What can hang from each mark:
lunu: nedem
piregur: sozuzub
dafi: vutan
sozuzub: dafemob nedem
vizo: dafi
nedem: lunu sozuzub vutan
gubo: podol
vutan: dafi gubo nedem
dafemob: sozuzub
podol: gubo

Every row comes from one small tree of marks. The marks that hang from a mark follow it in brackets, in alphabetical order. Every link used is in the known rows. Which tree was each row made from?
(in the rows, 128 means zero)
Known rows:
dafemob{sozuzub{nedem}}: [ 86 156  90 125  92 116  79 140 101  99 128 123 141 124  85  96 131  98
 103 146 152 124]
dafemob{sozuzub}: [100 134 108 129 111 118 104 136 120  98 130 126 144 117  98 116 141 109
 111 139 151 140]
vizo{dafi}: [ 96 121 110 116 121 135 122 112 122  91  89 112 116 128 155 116 135  99
 109 126  97 114]
dafemob{sozuzub{nedem{lunu}}}: [ 74 168  88 124  90 115  72 130  90 100 124 111 126 115  78  86 121  92
 108 133 150 116]
dafemob{sozuzub{nedem{vutan{dafi}}}}: [ 75 176  85 120  99 129  80 146  97  97 124 115 144 120 118 107 144  88
  93 144 129 127]
sozuzub{dafemob nedem}: [ 95 160  92 140  79 129  85 137  68 110 139 129 114 119  68  93 126  77
  84 149 139 135]
dafi{vutan{gubo{podol}}}: [ 68 106 129 167  67 140 126 103 117 141 107  71  73 150 153 100 129 128
  99 125 119 138]
lunu{nedem{sozuzub vutan{dafi gubo}}}: [ 57 175 104  94  72 112 120 159 122  92 120 162 100 107 168  83 138 102
  94 106 108  97]
podol{gubo}: [ 83 106 149 149 139 139 117 135 131 112  77 127 140 123 158 155 131 136
  97 145 138 115]
lunu{nedem{vutan}}: [105 174 126  86 115 124 140 149 140 102 143 140 110 111 166 101 130 119
 136  98 116 104]
lunu{nedem{sozuzub{dafemob} vutan}}: [ 79 166 111  99  89 102 130 155 106  83 149 176 105  99 131  73 132  97
 114 107 124 102]
vutan{nedem{lunu sozuzub{dafemob}}}: [ 96 114 117 144  97 114 126 104 117 130 147 120 122 120  95  86 149 107
 128  98 154 115]
gubo{podol}: [110 106 139 144 124 133 132 109 100 117 136 121  97 120 149 104  93 128
 131 108 110 122]
nedem{lunu sozuzub{dafemob} vutan{dafi}}: [ 43 187  96 134 102 117 103 128  45 101 121 138  94  82 126  91 136  67
  86 112  88 114]
nedem{vutan{dafi gubo{podol}}}: [ 74 159 120 123 111 149 122 145 107 137 113 100 111 117 211 138 144 107
  89 120  70 140]
piregur{sozuzub{nedem{lunu vutan{dafi}}}}: [ 64 182 104 116  89 160  71 136  88 119 143 100 117 146 102 109 145  64
 103 143 101 126]
nedem{sozuzub{dafemob} vutan{dafi}}: [ 67 161  98 137 105 119 118 149  71  97 128 163 126 101 142 110 157  79
  75 137  91 131]
nedem{lunu sozuzub}: [ 74 143 111 132 101  92 106 113  80 117 119 150  94 105  91  75 101 112
 127 108 129  86]
piregur{sozuzub{dafemob nedem{lunu vutan}}}: [ 66 175 103 125  78 152  70 141  66 115 162 107 114 134  65 100 148  50
  95 151 115 144]
dafi{vutan{gubo{podol} nedem{sozuzub}}}: [ 61  84 126 173  54 130 135  95 134 146 120  75  88 161 152  83 150 131
 103 112 136 127]
dafemob{sozuzub{nedem{lunu vutan}}}: [ 72 182  90 115 101 117  78 138  87 106 130 105 129 112 102  93 128  91
 111 132 134 117]
lunu{nedem}: [108 154 124  99 100 123 131 136 143  93 134 147 103 115 132  92 120 119
 132 101 139 104]
sozuzub{dafemob nedem{lunu vutan}}: [ 75 199  93 126  93 128  83 135  47 122 142 106  99 102  92  89 121  68
  98 128 114 125]
dafi{vutan{gubo nedem}}: [ 84  99 127 163  68 144 136 102 160 159 117  56 104 167 152 111 170 134
 107 119 143 142]

Which tree is each row?
[ 76 109 120 174  78 133 134  82 121 130 129  78  92 146 112  82 155 115
 118 109 147 123]
dafi{vutan{nedem{lunu sozuzub{dafemob}}}}
[ 66 144 105 144  87  94 101 115  55 104 129 154  88  91  61  69 110  87
 106 116 136 106]
nedem{lunu sozuzub{dafemob}}
[ 77 184 113  90  89 136 125 154 138 104 122 130 101 111 182 106 142 105
 103 102 105 113]
lunu{nedem{vutan{dafi gubo}}}
[ 71 111 116 131  63 106 116 122 139 162 124 105 114 134 128  89 151 123
 112 100 149 112]
vutan{gubo nedem{lunu sozuzub}}
[ 68 162 102 133  67 150  64 132  67 108 156 112 108 137  40  93 141  49
  92 153 131 142]
piregur{sozuzub{dafemob nedem{lunu}}}
[ 63 189  84 119  98 127  74 135  85  99 120 104 128 110 109  97 133  82
  98 131 127 119]
dafemob{sozuzub{nedem{lunu vutan{dafi}}}}
[ 70 107 117 151  69 165 120 111 145 140 107  77 111 138 189 122 165 107
  77 101 115 143]
vutan{dafi gubo{podol} nedem}
[ 84 168  91 116 103 118  85 148 100 105 134 117 145 122 109 102 137  97
 106 143 136 126]
dafemob{sozuzub{nedem{vutan}}}
[ 80 108 124 168  85 131 136  81 133 136 124  75  96 153 127  83 151 127
 128 105 143 113]
dafi{vutan{nedem{lunu sozuzub}}}
[ 84 170 114 115 113 146 120 154 121 142 110 104 126 122 201 149 160 107
  87 130  80 143]
nedem{vutan{dafi gubo}}
[ 58 107 120 165  55 127 126  94 136 153 112  66  88 156 134  84 157 125
 107 109 144 122]
dafi{vutan{gubo nedem{lunu sozuzub}}}
[ 92 179  95 128  95 131  93 150  64 119 148 123 121 116 102 102 136  76
  89 146 116 138]
sozuzub{dafemob nedem{vutan}}
[ 58 111 108 140  79 147 123  86 135 114  79  53  88 149 166  97 157  99
  98 112 106 117]
vizo{dafi{vutan{gubo nedem{lunu}}}}
[ 64 132 119 122  93  94 125 156  88 136 132 152 112 117 174  95 124 122
 103 125  90 111]
nedem{sozuzub vutan{gubo{podol}}}
[ 62 181  88 114  86 114  73 145  89 114 125 102 125 114 106  93 131  91
 101 133 133 121]
dafemob{sozuzub{nedem{lunu vutan{gubo}}}}
[ 60 114 106 139  81 142 119 101 125 104  73  73  88 146 164 103 148  99
  87 131  96 123]
vizo{dafi{vutan{gubo}}}
[ 82 123 109 139  72 161 117 125 165 147 102  83 133 144 175 138 189 107
  75 115 127 147]
vutan{dafi gubo nedem}
[ 66 102 109 141  80 147 128  94 143 112  82  61  99 155 171 104 165 102
  95 120 106 123]
vizo{dafi{vutan{gubo nedem}}}
[ 86 197 103 108 114 126  91 132  82 139 128  99 108 122 135  95 108 104
 127 117 105  95]
sozuzub{nedem{lunu vutan}}
[ 90 176 101 107  94 125  94 155 101 149 126 110 124 137 151 109 127 111
 104 137 107 114]
sozuzub{nedem{vutan{gubo}}}
[ 64 103 132 170  65 146 131  82 133 156 117  41  73 154 155  90 142 128
 114  97 132 130]
dafi{vutan{gubo{podol} nedem{lunu}}}
[ 72 176 107  96  94 114 128 149 120  80 128 168 105 105 163  83 135 102
 110 102 109  91]
lunu{nedem{sozuzub vutan{dafi}}}
[ 96 143 114 140 115 166 123  91 144 126 113  77 123 127 152 125 166 101
 114  90 126 123]
vutan{dafi nedem{lunu}}
[ 49  99 107 154  52 140 115 116 129 129 106 109 110 135 175  98 161 103
  69 105 118 126]
vutan{dafi gubo{podol} nedem{sozuzub}}
[ 77 180 124 105 118 124 115 138 102 161 121  86  97 108 169 122 126 114
 125 104  91 121]
nedem{lunu vutan{gubo}}
[ 65 112 110 140  53 107 110 123 121 154 130 109 110 124 106  86 157 105
  98 106 154 126]
vutan{gubo nedem{lunu sozuzub{dafemob}}}
[ 73 174 110 112  93 149  76 139  89 127 154 102 119 148  94 104 138  74
 116 143 108 123]
piregur{sozuzub{nedem{lunu vutan}}}
[ 78 178  90 138  77 127  74 122  50 113 134 112  92 106  57  80 112  68
  93 131 137 123]
sozuzub{dafemob nedem{lunu}}
[ 62 172 108 126 110  96 112 133  51 117 141 144  97  86 111  83 123  86
 113 112 103 109]
nedem{lunu sozuzub{dafemob} vutan}
[ 74 207  93 113 109 141  85 128  79 128 115  96 105 119 146 100 118  91
 108 117  94  99]
sozuzub{nedem{lunu vutan{dafi}}}
